What can hang from each mark:
Q_171: Q_64 Q_881
Q_487: Q_206
Q_64: Q_171
Q_986: Q_206
Q_170: Q_206
Q_881: Q_171 Q_206
Q_984: Q_206
Q_647: Q_206 Q_442
Q_206: Q_170 Q_487 Q_647 Q_869 Q_881 Q_984 Q_986
Q_869: Q_206

Every row comes from one small tree of marks. Brackets hold a mark, then the marks that hang from it, in the order of their numbers. Every link used is in the known rows. Which tree was each row made from?
Known rows:
[Q_881 Q_171 [Q_206 Q_487]]: [ -2   6   6 -10  -3  11  56 -16 -25  15 -25  35   5  12  36 -22  28 -14
 -30 -20  -2 -31 -10 -21 -13 -33 -36  -6   2  12  -9 -13  -9 -19  -1 -37
  10  -3 -22  22   9  21]
[Q_984 [Q_206 Q_986]]: [ 22 -16 -10  -9 -25 -13  14 -16 -17   1  -8  -4  -2 -10  -1  -4 -14 -27
  -3   6  -2   7 -30 -11 -49  20  -2 -12  -8   7  10   6  -2  -6 -13  10
  18  23   6 -23 -28  14]
[Q_986 [Q_206 Q_170 Q_647 Q_869 [Q_881 [Q_171 Q_64]]]]: [  5 -43   4 -52  -8 -19  21  -3   5 -63  22  -1  -1  17  19  -4 -15  50
  20   0   3   1  -1 -42 -24 -26  44 -28   2   3  14   3   3   7  45   5
 -19  -7  38  20  28 -63]
[Q_986 [Q_206 Q_170 Q_647 Q_869 Q_984]]: [  2 -13 -10   9  15 -16 -46  26  10  -6  21 -13 -22 -12 -32  24 -21  35
  22  12  -8  10  31 -24  -4  15  12 -13  10 -23  10 -14  -7   2   7  28
   0   4  14 -45  35 -30]
[Q_171 Q_64 [Q_881 [Q_206 Q_170 Q_487 Q_984 Q_986]]]: [-31  32 -13 -15  13 -15   2   3  12  -2  -5  45  28   3 -34  37  27  13
  13 -33  20 -25  82  -9  -9 -19 -27  -7  56   6  -8  -2  39  55 -32 -14
 -12 -60 -46 -12 -21 -14]
[Q_881 Q_206]: [ 25   7  12  30  -8  31  54 -24 -36   9 -39  23 -11   7  36 -34  32 -25
 -35  15  -5  -9 -26 -18 -32   2 -34  -5 -11   5 -22 -21 -38 -24 -18 -44
  36  26  -7  -7  42  51]
[Q_64 Q_171]: [ 27  -3  13 -17 -32  -2  69 -34  -3 -28 -38  35   5  16  50  -5  -6  -6
 -26 -15  -7 -19 -41 -32 -37 -16  -1 -18   5  35   9 -29 -22 -15   5 -34
  12   3  24  21  17  -3]
[Q_170 [Q_206 Q_984 Q_986]]: [ 16  11  -3  19 -10  -3 -18  -2  22   1 -11 -10   9 -30 -23  30   8 -18
  -2  -2  13  31  -4  28   9  14 -12  14   8  16  10   9  19  30 -22  -2
  10   0  -7 -35 -26  10]
[Q_171 Q_64 [Q_881 Q_206]]: [ 24  11  24  -8 -12   1  85 -39 -23 -28 -55  60  14  39  56  -4  22   9
 -31 -17  13 -25  13 -28 -62 -20 -16 -20  28  36 -13 -36 -18  21 -23 -72
  17 -33  -9  15  34  11]
[Q_881 Q_171 [Q_206 Q_986]]: [ 14  -7  -3   9 -12  21  51 -24 -23 -10 -20  22  17   6  18  -9  37 -25
 -39  -3   0  -5 -23   0 -33 -28 -30  -7   9  19 -27 -13  -5  -7 -11 -38
  24  -6  -7 -21   5  24]
[Q_647 [Q_206 Q_869]]: [ 33 -40  15   3 -29  -7  40  -6   0 -21   3  -9 -24  23  29  14 -23   7
 -18  36 -19  35 -63 -38 -15  13 -11 -10 -20   3  -1 -50 -34 -25  46  -6
  15  62  21  31  48  19]
[Q_64 [Q_171 [Q_881 [Q_206 Q_487]]]]: [ -1  23  17 -30  -4 -14  69 -31 -11   2 -44  63  20  18  38  -3  26   5
 -32 -35  11 -47  15 -25 -43 -39 -37 -14  33  25  -1 -28  -6  10  -5 -50
   2 -38 -27  30  12  10]
[Q_986 [Q_206 Q_869]]: [ 33 -26   6 -25  -7 -22  19  -4 -13  -6 -10  -4 -21   2  16   8 -14   1
 -12  21 -14  17 -27 -53 -41   2 -21 -21 -32  -2  13 -32 -31 -14  26   2
  19  35  24  -4  39  -2]
[Q_170 [Q_206 Q_487 Q_881]]: [  7   7  21 -18 -12   8  17 -13  -3  15 -19 -10  -8 -23  19 -39  14 -22
   4  12  14   4 -37   7  17  -5 -10  13 -39   2  13  30  -1  -4  14  -4
  -2  42  -2  54 -17  28]
[Q_647 Q_206]: [ 33 -27  15   3 -34  24  52 -15  -9 -10  -2   7 -20  18  44 -11 -25  -1
  -8  17 -20  14 -53 -28 -16  17  -3  -9 -10   5   1 -37 -28 -38  18 -10
  14  46  16  43  23  25]
[Q_487 Q_206]: [ 33   0  17 -10 -30  11  26 -28 -33  -8 -17  18 -17   0  33 -23  13   8
 -11 -21 -14  -1 -48 -17 -32 -10  10  -2 -26  10  -2 -19 -13 -23  -8 -27
  28   1  24  17  -3  13]
[Q_206 Q_487 Q_881 Q_984]: [-15   6  -2 -23   2   8   9 -11  -5  40 -20  -6 -18  -5   6 -21   4 -27
  -1  16  -9   2   6  13   9   7  -9   6 -54   7   0  26  -2 -16  -3  16
   0  27 -11  33  -7  11]
[Q_170 [Q_206 Q_984]]: [ 23  12  11  23  -8   0   7  -3  11  -1 -19   1  -8 -15   8  20   7  -6
  -2  -4   9  19  -5   0   7  22  -4  11   3  20  21  -4   1  19 -15 -15
  10  15   0  -8   5  11]
[Q_869 [Q_206 Q_170 Q_487 Q_647 Q_881 Q_986]]: [-28   6  -1 -16   7  33 -61  16  -7   9  10 -18  11 -31 -38 -54  -2 -14
  31  18  21  -8  -4  57  13 -18  41   5  -5 -45 -14  41  13   0 -16  30
 -19  -4 -10 -11 -35  22]
[Q_647 [Q_206 Q_170 Q_869 Q_984] Q_442]: [ 18 -12 -10  40   1   4  -3  36  19 -17  63 -35 -19  20  -5  52 -32   6
  14  24 -27  36  -9 -45  32  65   0   4  11  -8  21 -30  -7 -11  25  33
  -7  45  19  28  26  -7]
[Q_170 [Q_206 Q_487 Q_869 Q_881 Q_984 Q_986]]: [-14   0  -3 -17   8 -36 -45   9  31  22   3 -41   2 -37 -49  30  19 -22
   1  28  17  48  -6  36  33   3 -25  23 -39   0   6  37  27  34  21  29
  -6  30 -21  -9 -25   7]
[Q_647 [Q_206 Q_487 Q_869 Q_881] Q_442]: [ 12 -24   7 -13  -5   3  19   5   3  18  34 -44 -15  18  28  -9 -29 -24
  -3  38 -23  31 -52 -12  26  33 -16  12 -51  -8  14   2 -18 -40  48  30
  -9  63  15  85  -1  19]
[Q_170 [Q_206 Q_487 Q_647 [Q_881 [Q_171 Q_64]] Q_984]]: [-22  -1  16 -33  -5 -19   4 -16  35 -10 -17  12  22  -3  19   8  -3  25
  15 -41  26  -6  23  46  32 -24  37  14  12  33  27  40  38  33   2 -10
 -32 -46 -11  27 -33 -43]
[Q_986 [Q_206 Q_170 Q_487 Q_647 [Q_881 [Q_171 Q_64]]]]: [-18 -20   0 -70  -7  -2  13  -5   3 -25  19  19   9   1  19 -29 -21  39
  39 -34   6 -35  24 -25   1 -38  39 -23   8  -6  25  30  23  -5  24  16
 -36 -31  14  53 -21 -59]
[Q_869 [Q_206 Q_170 Q_487 Q_881 Q_986]]: [-18   6  -4 -29   5  27 -35  19 -12   4  18 -17   1 -30 -36 -37  13 -29
  28  26  14   3 -12  15   6  -8  19  -2 -22 -38  -2  35  15   4  -3  33
 -15  24 -12  14 -26  25]

Write each row's tree:
[ 15  -5  13  15 -18  -6 -26   0 -17 -34   9   0 -18  -2  -5 -14   3  47
   7 -10  -5   0 -36 -14 -10 -16  37  -1   2 -17 -16 -24 -11 -10  14 -11
  15  -1  33 -19  18  -7] => [Q_487 [Q_206 Q_170 Q_647 Q_869]]
[ -4 -12   3  34  15  -8  13  -8  -3  -4 -23  11  -1  21   9  20  23  16
 -40   2   0   6  12  18 -16 -10  -6   3  14  18 -22 -24 -16   4  -3 -36
  19 -18 -11 -55  52   0] => [Q_881 Q_171 [Q_206 Q_647 Q_869 Q_984]]
[ -6 -32 -12 -34 -26 -10  14 -15   3 -58  23   0  18   6   1 -15 -17  21
  34 -14  16  -9  -3  -1 -32  -7  64 -18  24  12  12  40  33  14   6  14
 -21 -19  19   4 -37 -47] => [Q_984 [Q_206 Q_170 Q_647 [Q_881 [Q_171 Q_64]] Q_986]]
[ -4  -6  -8 -15  22   3 -43  24   0  18  44 -42  -9 -12  -8 -30 -28   0
  32  17  -9  -6   1 -12  24  16   7   2 -25 -37  18  30  -7 -26  26  48
 -21  18  24  29 -15 -16] => [Q_986 [Q_206 Q_170 Q_487 [Q_647 Q_442] Q_869 Q_881]]
[-10 -11 -14 -47 -20  -4   5 -10   5 -52  40   9  10  -4 -16  25  28  34
  27 -37   0  15  11  -9  -4 -21  48  -3   0  22   8  29  56  28   4   9
 -11 -41  12  20 -35 -60] => [Q_487 [Q_206 Q_170 [Q_881 [Q_171 Q_64]] Q_984 Q_986]]
[ 13  15  -2  57   8  48  30   1 -23 -21  14  10  16  21  35 -32  10  -2
  -9 -21  -3 -37   0  -4   7   5  11   2  49   1 -12  -6 -13 -24 -22 -31
   2 -24  17  -3   6   8] => [Q_881 Q_171 [Q_206 Q_170 [Q_647 Q_442]]]
[-33   5 -26   5  21 -23 -18  28   9   1  28   1   9  -9 -55  46  40   0
  -7  -1   3   3  34 -18  20 -20 -40  -2  23  -8 -16  -3  27  27  13  10
  -4  -4 -35 -34   6  -8] => [Q_881 Q_171 [Q_206 Q_170 Q_487 Q_869 Q_984 Q_986]]
[  7  20   5  16  -2  19  -1 -11  -5  34 -23   3  14   8  36 -39 -38 -26
  -5 -24  -9 -34 -12  35  20   5   5  10   2   5   3   1 -17 -34 -26  -7
  -4 -23  14  16 -46  14] => [Q_206 Q_487 [Q_647 Q_442]]
[ 24  -3  24  -9  -5 -28  73 -29 -14 -38 -49  44   9  46  42  22  22  17
 -40   1  14  -3   4 -39 -65 -23 -24 -19  19  33 -16 -51 -25  33   4 -69
  19 -17  -4   0  59   6] => [Q_171 Q_64 [Q_881 [Q_206 Q_869]]]
[  1  -6 -13  -6  -6  18   5 -19  -3  16 -14 -17  -6 -11 -12 -11  10 -37
  -8  33  -5  28  -6  34 -12  13  -4   6 -45  15 -17  26   3  -4 -14  11
  15  21   2  -9 -13  14] => [Q_206 Q_881 Q_984 Q_986]
[-22  34 -18  48  29  23 -48   1   6  67  -4  -4  30 -16 -24  -6   5 -39
 -15 -20   0 -12  40  80  32  15 -32  30  19  -8 -17  26  10 -10 -58   6
   5 -51 -38 -51 -52  28] => [Q_881 [Q_206 Q_487 [Q_647 Q_442] Q_984 Q_986]]
[-23  23 -18  46  36  -7 -60  11  16  55  -1 -21  26 -11 -38  18   4 -30
 -24  -2   1   7  29  70  31  14 -41  29  10 -10 -19  13   3   3 -32  10
   7 -36 -32 -66 -27  22] => [Q_881 [Q_206 Q_487 [Q_647 Q_442] Q_869 Q_984 Q_986]]
[-31   7 -19  13   9 -24 -70  24  27  13   8 -13   6 -20 -65  25 -14   8
  16   5   5   3  27  30  31 -10  -2   4  17 -21 -16   2  18  19  -1  31
 -11 -14 -10 -52 -22 -12] => [Q_206 Q_170 Q_487 Q_647 Q_869 Q_984 Q_986]
[ 10   6  15  24  -2  37 -19  13 -17 -24  -7   9  -5  -3   5 -37 -13  10
  16   4  13 -16 -14  11 -12   1  53 -10  26 -26  -3 -15 -19  -5 -25  -9
  -1  -3  14 -25  20  19] => [Q_869 [Q_206 Q_170 Q_647]]
[ -5 -15  11 -71 -25  -6  73 -33  -4 -19 -28  30  10  26  54 -21  -3  -3
  -6 -22  -1 -22 -17 -21 -12 -39  14 -15 -25  37  10  12   7  -4  22 -19
 -15  -6  11  76 -14 -27] => [Q_206 Q_487 [Q_881 [Q_171 Q_64]]]
[-22  18 -10  25  23 -12 -16  28  -2  21   8   3 -19  -8 -36  23  34   0
  -4  19  -4  -2  29 -34  20   8 -44   2   0 -22 -11 -11  -6   9   6   4
   9  30 -34 -21  41  19] => [Q_881 [Q_206 Q_170 Q_487 Q_869 Q_984]]
[-23  33 -28  32  15  17 -63  23  23  32  23 -16  24 -18 -40   5 -29 -20
  27 -23  -3 -20  39  50  52  19   6  16  33 -15   0  25  26  -1 -42  36
 -21 -42  -4 -25 -73  -9] => [Q_206 Q_170 Q_487 [Q_647 Q_442] Q_984 Q_986]
[ -6 -22  -9  -6  20  -2 -42  19   2  -3  29 -33 -30 -14 -31  -2  -8  25
  26  36  -6  22  22 -10  -2  21  22  -7 -26 -26   4  18  -6  -6  20  39
  -2  28  15 -21  38 -25] => [Q_986 [Q_206 Q_170 Q_647 Q_869 Q_881 Q_984]]
[-39  -2 -19  -2  12 -12 -67  17  21  16  15 -33  -3 -23 -63  -1  -2  -1
  21  33   5  15  18  43  33  -7   8  10 -19 -25 -23  34  18  11  10  42
 -14   9  -8 -28 -18  -8] => [Q_206 Q_170 Q_487 Q_647 Q_869 Q_881 Q_984 Q_986]
[ -2  23   7  35  21 -27 -55  20  37  28   2 -29  13 -14 -13  34 -25  -4
   2 -18  10  12  10  46  54  26  -3  33  16   5  27   9   8  18  -9  10
 -14 -20  -5 -19 -32  -3] => [Q_170 [Q_206 Q_487 [Q_647 Q_442] Q_869 Q_984]]
[  8  21   7  52  34  -5   2  -5  -4  12 -20   1  11  32  13  25   4   1
 -33   0   5   1  41  31 -20  23 -13  13  29  17 -17 -24 -18  16 -32 -35
  13 -44  -8 -43  26  10] => [Q_171 [Q_881 [Q_206 [Q_647 Q_442] Q_869 Q_984]]]
[-27  32 -17  44  30  27 -13  21   0  21  27   9  18   6  -3  -2   8   0
   5 -40  -3 -41  51  16  43  10  -2  14  49  -7   2  14  17  -9 -31   1
 -17 -47 -21  -6 -22  -9] => [Q_881 Q_171 [Q_206 Q_170 Q_487 [Q_647 Q_442] Q_984]]
[-13  17   7 -15  14   3 -23  15  -1  34 -18  10  -6  -8  -9   9  -4 -20
   2  -9   3  -1  19  17   2  10  10   3 -10 -10  20  -2   2   8 -28  10
  -5 -10 -28 -10  -4  17] => [Q_869 [Q_206 Q_487 Q_984]]
[-29 -12 -12 -26  27 -17 -61  27  11  25  31 -29 -25 -22 -42  -6 -12  23
  36  24  -5   6  38  -4  21   7   9  -3 -29 -37  10  29   6  -5  23  56
 -17  18  -4  -6  10 -26] => [Q_986 [Q_206 Q_170 Q_487 Q_647 Q_869 Q_881 Q_984]]
[ 24  -4   9  -1 -22 -12   1   5 -21 -39  18   0 -27  -1  -3   6  18  30
   6  -1 -12  11 -46 -56 -16  -6  13  -8 -16 -10  -4 -31  -9  -4  26  -8
  19  26  32   8  26  -4] => [Q_487 [Q_206 Q_170 Q_869]]
[ 19 -14   5   0 -11 -10  16  12  11  14  28 -24  -7  21  26  19 -43 -15
  -8  12 -26  18 -45 -26  25  28 -25   7 -16  -5  19 -30 -18 -31  36  18
  -6  39  11  60  -4  15] => [Q_647 [Q_206 Q_487 Q_869] Q_442]
[ -2  -2  -4  37   2  -6 -26  15  10 -18  -4  -6 -16   5 -20  18 -14  23
   6  18  -3   6  11  -2   6  11  21  -4  13  -5 -13 -21 -14   6   2   1
   4  10  15 -42  36 -11] => [Q_206 Q_170 Q_647 Q_869 Q_984]
